What can hang from each mark
gelom: fusu
dibid: kinonaz
fusu: gelom relit
sovube: foga kinonaz
relit: dibid pado rulas sovube
kinonaz: dibid fusu

Every row comes from one small tree of marks. The marks that hang from a mark follow it in brackets, in alphabetical order. Every link used is in the known rows. Which tree was each row made from?
Known rows
gelom(fusu(relit(dibid pado sovube))): [-1.295 -3.716  2.150  0.136  2.271 -1.224 -2.932 -1.604 -2.662 -0.204
  3.035  0.081 -3.629  2.919  2.244  0.279 -1.338 -5.797  0.099]
relit(dibid rulas): [-1.936 -2.681 -0.992 -0.839  2.454 -1.579 -2.767 -1.996 -0.971 -0.205
  1.331 -1.193 -2.367  2.574  2.053 -1.479 -1.071 -4.624 -1.396]
relit(rulas sovube(kinonaz)): [-1.391 -2.732 -1.283 -1.092  0.372 -1.350 -1.497 -2.806 -1.940  1.018
  3.010 -2.595 -1.414  3.383  0.832 -3.417 -0.679 -4.517 -2.158]
fusu(gelom): [-3.983 -1.895 -0.982 -0.802  2.467  0.293 -1.430 -1.110  1.195  1.202
  2.094 -2.865 -3.640  2.420 -0.430  0.883  1.596 -6.256 -3.188]
sovube(foga kinonaz): [-1.410 -1.423 -1.871  0.902  1.168 -0.210 -2.641 -1.149  0.579  1.383
  2.021 -3.989 -4.009  3.835 -0.886 -0.891 -0.969 -4.310 -3.520]
dibid(kinonaz): [-2.851 -2.939 -0.671 -1.778  0.688  1.087 -1.588 -1.683  0.022  1.290
  1.878 -3.361 -2.656  1.644  0.176  1.420  0.578 -5.455 -1.746]
gelom(fusu(relit(dibid sovube(foga kinonaz)))): [ 0.814 -2.685 -1.781  1.078  1.308 -1.827 -3.825 -1.382 -0.314  1.093
  2.575 -0.913 -6.411  3.254  0.023 -0.913 -3.991 -4.606 -1.775]
gelom(fusu(relit)): [-2.984 -3.040 -0.221 -0.435  1.253 -1.995 -2.466 -1.149 -0.506  0.732
  2.337 -0.899 -5.287  1.620  0.853  1.386  1.790 -5.337 -1.004]
sovube(foga kinonaz(dibid fusu(gelom))): [ 0.506 -0.762 -1.906  1.632  1.933 -1.776 -2.718  2.243  0.418 -0.166
  0.445  0.951 -6.435  1.936 -4.085 -0.738 -1.082 -4.255 -2.456]
gelom(fusu): [-3.316 -2.497 -0.039 -0.372  1.274 -0.405 -1.529 -1.466  0.152  0.725
  1.990 -3.038 -5.181  2.596  0.926  1.674  1.255 -4.943 -1.971]
dibid(kinonaz(fusu(relit(rulas)))): [-1.591 -2.788 -0.499 -2.174  0.418 -3.094 -3.202 -0.654 -2.709  0.260
  1.048  2.095 -2.926 -0.231  0.136 -0.809  0.916 -4.366  0.552]
relit(dibid rulas sovube): [-2.077 -3.124 -1.270 -0.995  2.228 -0.774 -1.653 -2.874 -1.735  0.223
  2.169 -1.762 -1.771  3.105  2.671 -2.192 -2.904 -5.186 -0.838]
kinonaz(fusu): [-2.909 -1.862 -1.155 -0.597  1.684 -0.446 -0.919 -0.335 -0.400 -0.021
  1.846 -1.828 -3.952  2.182  0.146  0.925  1.591 -4.318 -0.705]
fusu(gelom relit(dibid pado sovube)): [-1.873 -3.252  1.101 -0.368  3.492 -0.389 -2.853 -1.217 -1.729  0.260
  3.177  0.173 -2.125  2.776  0.941 -0.427 -1.035 -7.206 -0.983]
dibid(kinonaz(fusu(gelom relit(pado)))): [-1.900 -2.215  2.268 -1.288  1.643 -1.363 -3.421  0.610 -1.756  0.267
  1.544  1.969 -3.208  0.360 -1.682  1.301  2.552 -5.858 -0.434]
gelom(fusu(relit(sovube))): [-3.008 -3.484 -0.542 -0.649  1.014 -1.101 -1.360 -1.930 -1.468  1.147
  3.270 -1.546 -4.609  2.130  1.517  0.646 -0.155 -6.000 -0.761]
dibid(kinonaz(fusu(gelom relit(sovube)))): [-2.165 -2.674 -1.156 -2.064  1.134 -0.396 -1.815 -0.405 -0.953  1.373
  2.236  0.607 -4.001  0.190 -1.274  0.828 -0.014 -6.475 -0.344]
relit(dibid(kinonaz(fusu(gelom))) pado rulas): [-0.444 -1.907  2.583 -1.358  2.216 -1.622 -4.377 -0.302 -2.035 -0.669
 -0.004  2.335 -2.509  1.111 -0.457 -0.742 -0.085 -4.831 -0.623]
dibid(kinonaz(fusu)): [-2.083 -2.292 -0.674 -1.733  0.563  0.311 -1.426 -0.450 -0.428  0.584
  1.283 -1.625 -3.654  0.985 -0.459  1.631  0.915 -4.487 -0.543]

Write each row's tree
[-1.069 -1.986  1.439 -0.011  3.640 -2.000 -3.836  0.760 -1.286 -0.832
  1.784  2.556 -3.847  1.779 -0.639  0.566  1.364 -5.594 -0.118] : kinonaz(fusu(gelom relit(dibid pado)))
[-2.079 -2.594 -1.571 -0.725  3.472 -1.169 -3.373 -0.497  0.974  0.783
  2.311 -0.044 -4.335  1.634 -0.322  0.679  0.403 -6.386 -1.800] : fusu(gelom relit(dibid))
[-2.096 -1.942 -1.708 -0.609  1.301 -0.381 -2.839 -0.250 -0.841  1.874
  1.335  0.278 -5.078  0.950 -1.475  0.429 -2.714 -6.268 -1.197] : dibid(kinonaz(fusu(gelom relit(sovube(foga)))))
[-1.514 -2.228 -1.231  0.038  2.792 -2.649 -2.002  2.269 -0.974 -0.672
  1.334  3.388 -5.392  0.023 -2.384  0.478  1.426 -5.657 -0.011] : kinonaz(dibid fusu(gelom relit))
[-1.524 -2.822  2.240 -1.174  0.914 -1.280 -2.947  0.126 -2.954 -0.152
  1.827  1.279 -2.270  0.749 -0.332  1.172  1.988 -5.067  0.747] : dibid(kinonaz(fusu(relit(pado))))
[-0.983 -3.602 -1.252 -1.731  1.764 -0.445 -3.371 -1.013 -0.044  0.894
  2.083 -0.439 -3.300  0.987  0.464  1.251 -0.625 -5.447 -0.439] : fusu(relit(dibid(kinonaz)))
[-1.015 -3.075  2.391 -1.530  2.507 -2.515 -5.389 -1.003 -2.446  0.240
  0.997  2.623 -1.745  0.929  0.190 -0.982 -0.064 -6.196 -1.066] : fusu(gelom relit(dibid(kinonaz) pado rulas))
[-2.050 -2.361 -1.954  0.334  2.450 -0.847 -2.787 -2.639 -1.589  0.599
  1.299 -2.197 -2.858  3.821  2.466 -2.610 -5.722 -5.157 -1.753] : relit(dibid rulas sovube(foga))
[-1.139 -1.886  1.329  0.990  0.947 -1.407 -3.108 -2.495 -3.589  0.561
  2.086 -2.272 -0.906  4.652  0.972 -4.085 -2.876 -4.584 -2.634] : relit(pado rulas sovube(foga kinonaz))
[-2.487 -1.746 -0.712 -1.677  1.198  0.199 -1.976  0.066  0.688  0.959
  0.899 -0.902 -4.557  0.637 -1.919  1.844  1.498 -5.396 -1.698] : dibid(kinonaz(fusu(gelom)))
[ 0.660 -1.873 -2.210  1.658  1.053 -0.832 -1.203  0.928 -1.547 -0.261
  1.647 -0.433 -4.993  2.803 -1.992 -1.712 -3.567 -3.863 -0.958] : relit(sovube(foga kinonaz(dibid fusu)))
[-0.695 -1.912 -0.402 -1.945  1.971 -1.628 -3.792 -0.329 -0.259  0.152
 -0.165  1.740 -4.097  0.436 -0.844 -0.325 -0.627 -4.701 -1.055] : relit(dibid(kinonaz(fusu(gelom))) rulas)
[-0.874 -3.256 -1.572 -0.782  1.447 -1.574 -4.176 -2.283 -2.447  1.238
  1.156  0.302 -2.762  1.773  1.697 -2.011 -5.797 -5.487 -0.662] : fusu(relit(dibid(kinonaz) rulas sovube(foga)))
[-0.125 -2.565  2.521 -1.256  1.531 -1.600 -3.771 -0.670 -3.178 -1.117
  0.233  1.631 -1.723  1.449  0.812 -0.871 -0.635 -3.931  0.519] : relit(dibid(kinonaz(fusu)) pado rulas)
[-0.197 -3.165  1.704 -1.134  1.647  1.071 -1.945 -0.876 -2.430 -0.566
  2.038 -0.596 -1.974  2.228  0.824  0.561 -2.088 -4.970  0.708] : relit(dibid(kinonaz(fusu)) pado sovube)
[-2.627 -2.968  3.280 -0.170  1.317 -3.925 -3.939 -1.393 -3.914 -0.329
  1.640  1.279 -2.874  2.019  1.889 -1.018  1.848 -5.096 -0.504] : gelom(fusu(relit(pado rulas)))
[-3.442 -2.207  1.009  1.199  2.159  1.062 -1.471 -2.091 -2.397  0.746
  2.394 -3.935 -1.673  4.595  1.790 -0.677 -2.935 -5.962 -2.031] : relit(pado sovube(foga))
[-1.219 -3.107 -0.510 -1.929  1.387 -0.827 -3.332 -2.035 -0.854  0.388
  0.827 -0.879 -2.189  1.461  1.254 -0.734 -1.614 -4.688 -1.044] : relit(dibid(kinonaz) rulas)
[-0.860 -1.721 -1.923 -0.377  2.207  1.113 -2.688 -0.518  0.537  1.227
  0.617 -0.877 -5.394  1.918 -1.100  0.771 -4.838 -5.615 -1.574] : relit(dibid(kinonaz(fusu(gelom))) sovube(foga))
[-1.181 -2.028 -1.580 -0.611  3.428 -1.948 -3.199  0.615  0.590 -0.012
  1.725  1.810 -5.461  1.019 -1.015  0.743  0.846 -5.337 -0.540] : kinonaz(fusu(gelom relit(dibid)))
[-1.105 -3.684  1.720 -1.234  1.723  1.853 -1.951 -2.110 -1.988  0.294
  2.634 -2.320 -0.937  2.978  1.698  0.408 -2.529 -5.839 -0.620] : relit(dibid(kinonaz) pado sovube)
[-0.437 -3.011 -0.885 -1.997  1.066 -0.765 -2.202 -1.659 -2.309  0.112
  1.096  0.413 -2.597  1.301  1.264 -1.369 -3.145 -4.334  0.608] : relit(dibid(kinonaz(fusu)) rulas sovube)
[-1.011 -3.141 -2.002 -0.818  2.369 -1.018 -1.659 -0.648 -1.495 -0.079
  3.004  0.469 -3.885  1.859  1.153 -0.221 -1.587 -5.054  1.121] : kinonaz(fusu(relit(dibid sovube)))
